Each row was made from one walk, in order. Every step used is in the known rows, and no mark comes twice. Write each row's walk.
In the rows, zero is written as 128.
Known rows
sapo bukop: [125 158 139 154 160 131 161 136 107 105  92 134 144  76 118 122 134 133
 123 126 146 117 136 135]
zavot nusef nuvu dogus sapo bukop tamed: [133 154 190 179 176  94 167 107  77 101  75 152 192  88 177  81 152 133
 102 124 146 186 145 134]
zavot nusef pagor dogus: [138 190 165 142 162 117 182 126 136 107  78 162 175 109 146  97 157 125
 126 132 137 137 116 129]
pagor dogus sapo bukop: [112 164 162 166 158 117 159 116  99  92  98 142 160  83 125 126 126 119
 100 124 122 137 134 116]
tamed dogus sapo bukop: [120 158 148 176 157 102 153 141  74  93 104 130 168  56 135 140 126 132
 102 111 135 136 131 127]
tamed dogus: [120 166 136 150 151 112 161 128 102 107  92 132 171  69 139 134 137 142
 116 123 138 137 109 129]
nuvu nusef: [124 174 143 137 156 110 147 114 123 119  83 143 149  88 134 122 168 151
 118 137 123 144 119 106]
nusef sapo: [136 152 152 140 164 122 155 123 106 128  80 145 141  80 126 112 159 138
 117 128 121 133 122 139]
bukop pagor dogus sapo: [103 155 168 158 157  97 168  94 124 106 103 158 151  95 146 110 130 139
  91 138 113 158 119 111]
sapo bukop nuvu: [124 146 141 150 168 123 172 125 118  85  86 134 142  66 133 111 129 132
 115 139 147 120 123 142]
zavot nusef: [133 168 147 151 153 117 182 121 116 108  82 143 179 111 144 109 147 137
 122 139 147 131 125 127]
nusef nuvu: [132 150 148 134 159 123 147 124 114 131  76 138 157  83 150 102 159 142
 128 126 147 144 105 133]
pagor dogus tamed bukop sapo: [112 156 186 176 162 112 178  73  82  93  98 148 186  51 136 110 135 134
 105 153 129 167 115 128]
pagor dogus tamed bukop nuvu nusef zavot: [131 170 196 157 175 105 148  99 103  99  69 140 174  39 143 100 156 145
 109 164 121 170  95 119]
nuvu dogus: [118 186 156 147 155 109 161 115 108 113  79 151 160  85 140 111 153 149
 104 130 132 156 126 126]
bukop nuvu dogus: [117 173 160 143 162 100 173 103 121  95  72 151 158  74 155 100 148 149
  95 142 133 161 113 134]
bukop nuvu nusef zavot dogus tamed: [135 171 177 156 185 105 168 118 119  88  79 135 176  67 160  91 159 176
  89 169 117 160 136 126]
dogus tamed: [103 148 160 151 158 116 165 113  96 101 104 144 170  81 132 114 151 147
 112 149 132 147 140 126]
nusef zavot bukop nuvu dogus sapo: [136 180 189 163 180  84 164 119  97 100  60 131 161  61 175  89 137 164
  85 127 123 169 134 125]
tamed dogus sapo: [115 162 149 164 148  93 156 126  81 105 100 135 177  68 148 139 139 143
 100 118 121 150 117 114]
nusef zavot: [138 167 157 149 156 129 154 140 108 136  73 129 151  78 129 112 156 150
 127 131 131 128 121 124]
nusef tamed dogus sapo bukop: [139 158 152 173 156  99 149 132  77 106  99 131 176  52 136 147 140 126
 111 109 124 149 127 135]
nusef tamed bukop: [152 172 149 153 149 118 149 113  97 133  78 137 167  56 129 135 161 129
 136 130 131 143 101 135]
nusef nuvu dogus sapo: [124 171 178 152 161  92 140 114  86 126  75 152 171  79 167  96 165 151
  95 118 129 184 118 122]
dogus sapo bukop: [121 155 153 169 158 113 154 133  85 103 101 136 151  75 125 128 138 133
 107 122 130 130 146 121]

Which walk is each row?
[125 169 188 160 169 102 140 113  69 115  77 152 187  45 156  91 162 151
 111 137 153 187 110 145] => nusef nuvu dogus tamed bukop
[119 146 151 172 165  94 165 130  86  75  96 129 166  46 149 129 120 134
  94 123 135 140 119 135] => tamed dogus sapo bukop nuvu
[121 155 193 164 179  91 147 107  86 116  85 163 170  45 163  76 152 162
 106 143 156 195 109 152] => nusef nuvu dogus tamed bukop pagor
[142 188 172 155 190  92 163 123 112  80  87 154 173  39 161  95 171 165
 103 162 127 161 124 135] => zavot dogus tamed bukop nuvu nusef pagor
[109 146 142 155 157 112 170 105  99 102  96 133 176  65 150 128 143 139
 119 132 129 151 119 125] => bukop tamed dogus
[ 96 158 171 149 157 119 168  96 109  89 102 150 179  87 130 112 139 133
 105 151 124 153 129 122] => pagor dogus tamed
[134 180 163 134 181 110 156 123 147  88  76 156 133  63 138 101 159 130
 117 136 126 140 112 129] => sapo bukop nuvu nusef pagor dogus
[119 146 175 178 163 108 173  91  68 103  99 143 178  44 137 111 145 147
 113 151 138 159 125 132] => dogus tamed bukop sapo
[114 156 153 157 168 124 172 113 137  96  99 151 135  86 124 106 114 130
 111 135 142 131 124 137] => sapo bukop pagor dogus
[131 168 177 146 180  88 148 120 102  97  85 159 158  31 149 100 183 153
 121 154 129 163 111 128] => dogus tamed bukop nuvu nusef pagor
[113 159 185 146 169 104 148 111  89 112  81 156 180  73 159  84 164 156
 104 139 144 187 126 140] => nusef nuvu dogus tamed
[100 172 176 155 162 103 164 107  89  97  95 156 177  76 141 103 153 155
  95 145 130 174 143 129] => nuvu dogus tamed
[136 159 155 170 156 113 170  98  87 120  85 137 160  50 137 118 145 141
 121 135 139 143 107 128] => tamed bukop sapo
[144 179 182 167 158  76 154  94  82 109  71 151 177  41 160 118 161 137
  94 135 114 187 101 131] => nusef tamed bukop nuvu dogus sapo
[140 153 159 132 176 101 151 104 127 113  67 150 135  70 143 101 172 148
 106 144 111 151 108 130] => bukop nuvu nusef sapo
[116 146 153 180 168  92 161 135  91  94 113 141 152  58 142 126 115 143
  97 117 139 144 128 134] => tamed dogus sapo bukop pagor
[ 92 145 176 153 167 110 177  89 126  92 110 162 162  90 138  97 130 144
 100 157 127 161 128 128] => bukop pagor dogus tamed
[137 170 180 164 176  98 186 128 120  75  82 159 170  87 156  93 140 116
 105 133 134 139 127 134] => zavot nusef pagor dogus sapo bukop nuvu
[113 181 180 168 162 101 155 111  70 101  89 154 183  49 136 111 151 150
 103 143 140 173 126 135] => nuvu dogus tamed bukop
[104 154 178 162 178 102 173 113  94  67  91 152 166  56 142  94 134 145
  90 150 144 163 144 150] => sapo bukop nuvu dogus tamed
[115 157 164 163 159 114 156 116  76 104  99 141 177  52 128 121 148 142
 120 148 141 147 124 131] => dogus tamed bukop
[109 167 184 172 170  90 162 104  87 101  98 164 167  51 144  96 142 161
  98 150 143 180 125 140] => nuvu dogus tamed bukop pagor
[151 141 163 165 183 116 180 131 118 109  85 156 140  94 134  85 132 136
 116 131 151 127 137 163] => zavot nusef sapo bukop pagor
[116 143 140 167 166 120 167 119  91  91  99 128 167  55 138 130 128 129
 121 123 142 137 134 136] => sapo bukop tamed dogus
[120 179 181 154 167 114 155 121  95 102  95 159 173  49 129 108 158 131
 125 140 130 152 115 135] => nusef pagor dogus tamed bukop
[139 159 171 152 181 109 162 121 104  95  67 152 136  55 136  92 143 137
  95 129 133 150 127 163] => nusef sapo bukop nuvu dogus
[120 169 179 158 178 100 146 107 109 100  96 160 148  70 141 111 171 127
 111 127 100 163 144 102] => nuvu nusef pagor dogus sapo bukop tamed
[139 167 141 148 148 110 157 118 106 120  88 134 178  65 141 140 152 135
 123 121 127 149 103 137] => nusef tamed dogus
